Each row was made from one path, in order. Every step used is in the known rows, and no mark comes twice. Write each row's path.
Known rows:
lugok/detar/fisuv/rudul/pigo: [  3 -19  20 -25 -27 -36 -23 -25  -5 -25   8   8   5 -15  -6  20 -41  22
 -11  28 -24 -33  -4  -8  31  -7 -39 -44 -13   9   8]
detar/fisuv/rudul/pigo: [  3 -26  14 -18  -6 -18 -25 -16  -3 -19  -1  10   4 -17  -6   8 -32   3
  -5  20 -28  -5   0  -3  20  -9 -36 -38 -20  10   2]
fisuv/rudul/pigo/tepa: [-13 -10  19  -5  -9 -20 -28 -15  -5  -5  -3  17  20 -13  -4  17 -30   3
  -8   3 -15   0   1  -8  12 -15 -69  22 -24  21   2]
fisuv/rudul/pigo/zodo: [  2 -11   5  -5  30 -18 -25 -12  -5  -6  -7  13  23 -13  -3  13 -30   9
  -5  14 -14 -12  -2  12  11 -12 -57   4 -25  19  -7]
lugok/detar: [ -3   6  12 -13 -24 -22  -8  -9  -7 -19  12   5  15  -9   4  23 -11  20
 -16  14 -15 -24 -10 -10  18  -8 -21  -7  -1  -4   3]
barumez/zodo: [ -3   1   3  -8   8  -1  -5  -1  -9   0   0   7  10  -5  -2  18  15 -10
 -15  11  19   0  -6  -3   8  -1 -28  -1  -6   1  -9]
detar/fisuv/rudul/pigo/zodo: [  3 -16   6 -17  24 -14 -28 -11  -5 -17  -7  11   6  -9  -8  10 -34   8
   2  17 -26 -12   3   9  18 -11 -58 -29 -30  15  -5]
barumez/zodo/pigo: [ -2  22   9  -2  15   7  -2  -2  -3  13   5   8  23 -26  -2  18  15 -15
   8  23  23  -3  -6  -8   8 -13 -26  -3 -16  -2 -11]
rudul/fisuv/detar/barumez/zodo/pigo: [  1  22  10  26   6 -29 -10  -6  -1  14  -8  11  32 -38  -1  32  42 -16
 -15  33  29 -16   0 -20   6 -14 -20  -9 -12  77 -22]
tepa/pigo/rudul/fisuv/detar: [  1 -17  12  -7   9 -30 -26   6  -4 -16 -16   3  16 -30  17  11  36   4
 -19  25 -10  -2   0 -11   8 -21 -22 -16  -7  72 -12]
tepa/kilad: [  1 -18   2  -5  -7  -4  -6  -1  -9 -17   2  35  15 -21 -17   9   1   7
  -6   8 -19   3  -4  -5   3 -15 -20  -6  -7  -7   2]
barumez/zodo/pigo/rudul/fisuv: [  3  26  13   4   9  14 -29   5  -4  14   2   2  28 -14   8  20  17 -14
   6  23  28  -5  -3 -11   6 -18 -65 -10 -15  66 -13]
rudul/fisuv: [ -2   9   4  -5  -2  -2 -14   5  -7 -18   3   5  11  -5   9  14   2   7
 -11   9 -11   5  -2  -3   9 -10 -17   7  -6  67   1]
barumez/detar: [ -4   5  -1  -3   7  -8  -4   2  -9 -42  -1   7   9  -6   1  25   2  -2
 -15   8   9 -12   0  -6   9  -9 -39   0  -5  -1   1]
zodo/pigo/detar/fisuv: [ -5  15   4 -13   3  10  -1   6  -1 -18   1   4  13 -22   0  11   1   3
  42  21 -26 -15   7  -1  12 -21 -45 -29 -23  -4  -3]
rudul/fisuv/detar/pigo: [ -4  20   9  -4 -25 -33  -4  16   2 -33 -17  11  20 -33   8  11  30  -1
   8  16 -11  -7   1  -1   4  -5 -10  14  -2  74 -13]
barumez/detar/lugok: [ -2   4   0 -43  -4 -11  -3 -36 -15 -37   9   2  26  -7   7  22  -3  -1
 -27  10  10 -16  -7  -3  14 -14 -38  -3  -5  -2  -1]
lugok/detar/barumez: [  1   7  16  23 -27 -28 -15 -14  -4 -13  10   8  32 -26  -1  38 -13  16
 -36  16 -13 -38 -13 -14  18  -5 -19 -20  -2  -1  -1]
pigo/detar/fisuv/rudul: [ -2 -13   0 -19  -2 -19 -18   0  -4 -28  -6  -1  -1 -14  10  10 -30  15
  18  15 -26 -19   7   6  15 -11 -35 -38  -9   2   7]
lugok/detar/barumez/zodo/pigo/rudul: [  2  24  24  30 -16 -13 -31 -13  -1  15  10   5  43 -35  -6  44   2  -1
 -19  30  26 -47 -14 -21  16 -14 -66 -41  -9  -2 -13]
zodo/pigo: [ -2  28  12   0   0   3  -5   3  -2  -5  12   7  25 -32   3  14   2  -2
  15  19 -14   2  -7  -9   6 -22 -13  -1 -18   3  -5]
rudul/fisuv/detar: [ -5   2   4 -12  -9 -36  -8   6  -6 -19  -9   5   7  -5   8  12  32   4
 -13  14 -10   8   3  -6   7 -12 -12   7  -4  75  -3]
rudul/pigo/tepa: [-15  -7  17  -7 -10  -1 -16  -6  -6  -7  -5  21  21   1 -16  17  -2  -3
  -7  -2 -16   8   2  -9  11 -14 -80  32 -28  18  -2]
detar/barumez: [  2   3   9  29  -7 -11 -14  -5  -2  -8   3   9  26 -28  -1  27  -1   1
 -31   8 -18  -9  -8  -6   9  -6 -16 -16  -8   0  -7]
rudul/pigo: [ -3 -14   9  -4  -1  -2 -11  -9  -6 -10  -1  15  18  -7 -18  12   0  -1
 -13  11 -16   4  -5  -1  12 -10 -47   8 -21  13  -3]
pigo/rudul/fisuv: [  1   7   8  -3  -9   1 -35   9  -8 -15   2  -1  15  -1   9  13   3   3
 -14   8  -9   3  -4  -2   8 -12 -55 -11  -6  65  -1]
fisuv/detar/barumez/zodo/pigo/rudul: [  2  15  16  28  -5 -28 -25   0   0  22  -7   9  39 -38  -9  31  42 -20
 -13  29  24 -17  -6 -20   4 -17 -57 -36 -14   9 -25]

Write each row's path:
[  2  -2  10  22  -9 -34 -33   1  -5   7 -16   4  24 -11  -2  32  44 -14
 -41  21  26 -13   1 -14   5  -3 -60 -26  -3  75 -21]
pigo/rudul/fisuv/detar/barumez/zodo
[  0  27  15  -4 -11 -24 -26   9  -2  -6  -3   3  24 -20   5  15  34  -4
  12  26  -7   3   0 -15   5 -25 -49 -12 -14  76 -10]
zodo/pigo/rudul/fisuv/detar
[ -3   3  15 -25 -32 -17 -10  -4  -8 -31  13   2  -2  -5   0  19 -14  19
 -10  18 -27 -24  -2 -10  25  -6 -20 -42  -4  -8   7]
lugok/detar/fisuv
[ -5  -5   2  29   3 -11 -10   0  -2 -11  -6  10  30 -22  -1  28   0   6
  -8   7 -15 -26  -1   2   6  -9 -45  -8  -9   3  -6]
pigo/detar/barumez
[ -1   1  15  19 -16 -23 -11 -17  -6   2   8   7  28 -19  -4  42  -2   5
 -44  21  21 -44 -12 -13  18   2 -30 -22   1  -3 -10]
lugok/detar/barumez/zodo
[ -3 -28   5  -2  10 -19 -18 -13  -2 -11 -11  13  24 -16  -6  14 -26  11
  12  17 -12 -22   0   9   9 -15 -65   4 -18  17   2]
fisuv/rudul/pigo/detar
[  0  -3   8  28   7  -5 -13  -5  -6   9   1   9  25 -23  -5  32  12 -11
 -37  11  19 -13  -8  -9   7   2 -27 -15  -5   2 -15]
detar/barumez/zodo
[ -3  30  -3   4  17  -1  -3  15  -3 -54 -14  14  28 -26   1  21  -3   2
  15   9  10 -32   3  14   4  -6 -57  15 -13  -2 -12]
barumez/detar/pigo/zodo
[  0  22  23  -1 -48 -17 -25   6   0 -30   3   5  32 -30   3  22 -10  14
   1  15 -11 -38 -11  -1  15  -6 -55 -18   0  -8  -4]
lugok/detar/pigo/rudul
[-14  32  17  -1   3  10  -6   1  -6  16   3  14  24 -19   0  20  12 -16
  17  11  20  -1   3 -17   9 -18 -60  25 -22   6  -9]
barumez/zodo/pigo/tepa
[  0 -29   9  31   6 -28 -21 -18   1  -6 -14  15  36 -32  -9  29 -29   8
 -10  18 -13 -38  -5   4   8 -10 -64 -10 -19  20  -4]
fisuv/rudul/pigo/detar/barumez
[ -6 -37  16 -18 -20 -19 -25 -16  -6 -18  -5  45   8 -20 -24   8 -38   6
   4   7 -30  -1   8 -11  16 -19 -75 -15 -25   9   7]
detar/fisuv/rudul/pigo/tepa/kilad
[ -1  27   3  -5   5 -28  -8  15  -1 -32 -24  14  24 -26  11  12  30   7
  17  15  -9 -15   5  12   2  -6 -30  22 -10  78 -18]
rudul/fisuv/detar/pigo/zodo
[  4  23  15 -43 -21 -29 -24 -31  -9  -3   5  -3  37 -22  14  14  32  -4
  -2  27  -6  -5  -4 -12  12 -31 -47 -13 -14  73 -12]
zodo/pigo/rudul/fisuv/detar/lugok
[  4  25  13   7 -24   4 -33  16   0 -28  -5   4  30 -27  11  15   1  -1
   6   9  -9  -9  -2   4   4  -6 -52  -4  -6  62  -9]
detar/pigo/rudul/fisuv
[  0  16  13  24   1 -32  -5  -8  -1  17  -7  14  34 -42  -8  32  43 -18
 -12  30  22 -14  -5 -21   6 -13 -22 -16 -15  11 -24]
fisuv/detar/barumez/zodo/pigo
[ -1  12  16  -5 -35 -32 -20  18   2 -26 -16   8  27 -32  -2  12  31  -4
   8  12 -13  -4  -3  -2   4  -7 -47 -15  -2   6 -17]
fisuv/detar/pigo/rudul
[ -3   7   5 -15  17  -5  -9  -5  -2   0  -4   1  12 -29   8  16 -16  -3
  38  31  11 -28   5  -3  13 -16 -44 -39 -16   0  -3]
barumez/zodo/pigo/detar/fisuv/rudul
[ -6 -27   2 -18   2   4  -9  -4  -4 -24 -12  13   5   2 -20  10  -1   2
  14  16 -28 -13   8   8  13 -12 -78 -19 -28   9  -1]
rudul/pigo/detar/fisuv
[-10   8  12  -3   1   5  -2  -4  -9  12   0  44  28 -29 -18  17  11 -12
  19   9  19  -1   4 -17   3 -26 -64  22 -21  -2  -7]
barumez/zodo/pigo/tepa/kilad
[-16  33  26  -4 -50 -19  -7   2  -1 -30   4  16  30 -27   5  25 -15  13
  13   1 -16 -34  -2  -7  17  -5 -51  25  -6   0  -2]
lugok/detar/pigo/tepa
[  0   2   9  -8 -18 -32 -29  10  -6 -16 -10   1  11  -1   6  13  32   1
 -15  13  -9   4   0  -9   7 -16 -49 -13  -5  72  -7]
pigo/rudul/fisuv/detar
[-11  14  15   0 -12   4  -4   0  -6  -4   6  42  29 -34 -14  13  -1   1
  26   5 -17   1   4 -16   4 -32 -53  21 -22  -2   1]
zodo/pigo/tepa/kilad
[ -2 -36   5  29  19 -24 -21 -23  -1  10 -16  15  38 -26 -13  33 -16  -6
 -16  20  24 -40  -4   2   9  -5 -75 -10 -17  19 -13]
fisuv/rudul/pigo/detar/barumez/zodo
[ -1  14   6 -14   4 -10 -14  -3   0 -16  -1  -1  14 -35  12  10 -27   8
  43  26 -24 -22   6  -1  14 -24 -33 -40 -17   2   3]
zodo/pigo/detar/fisuv/rudul
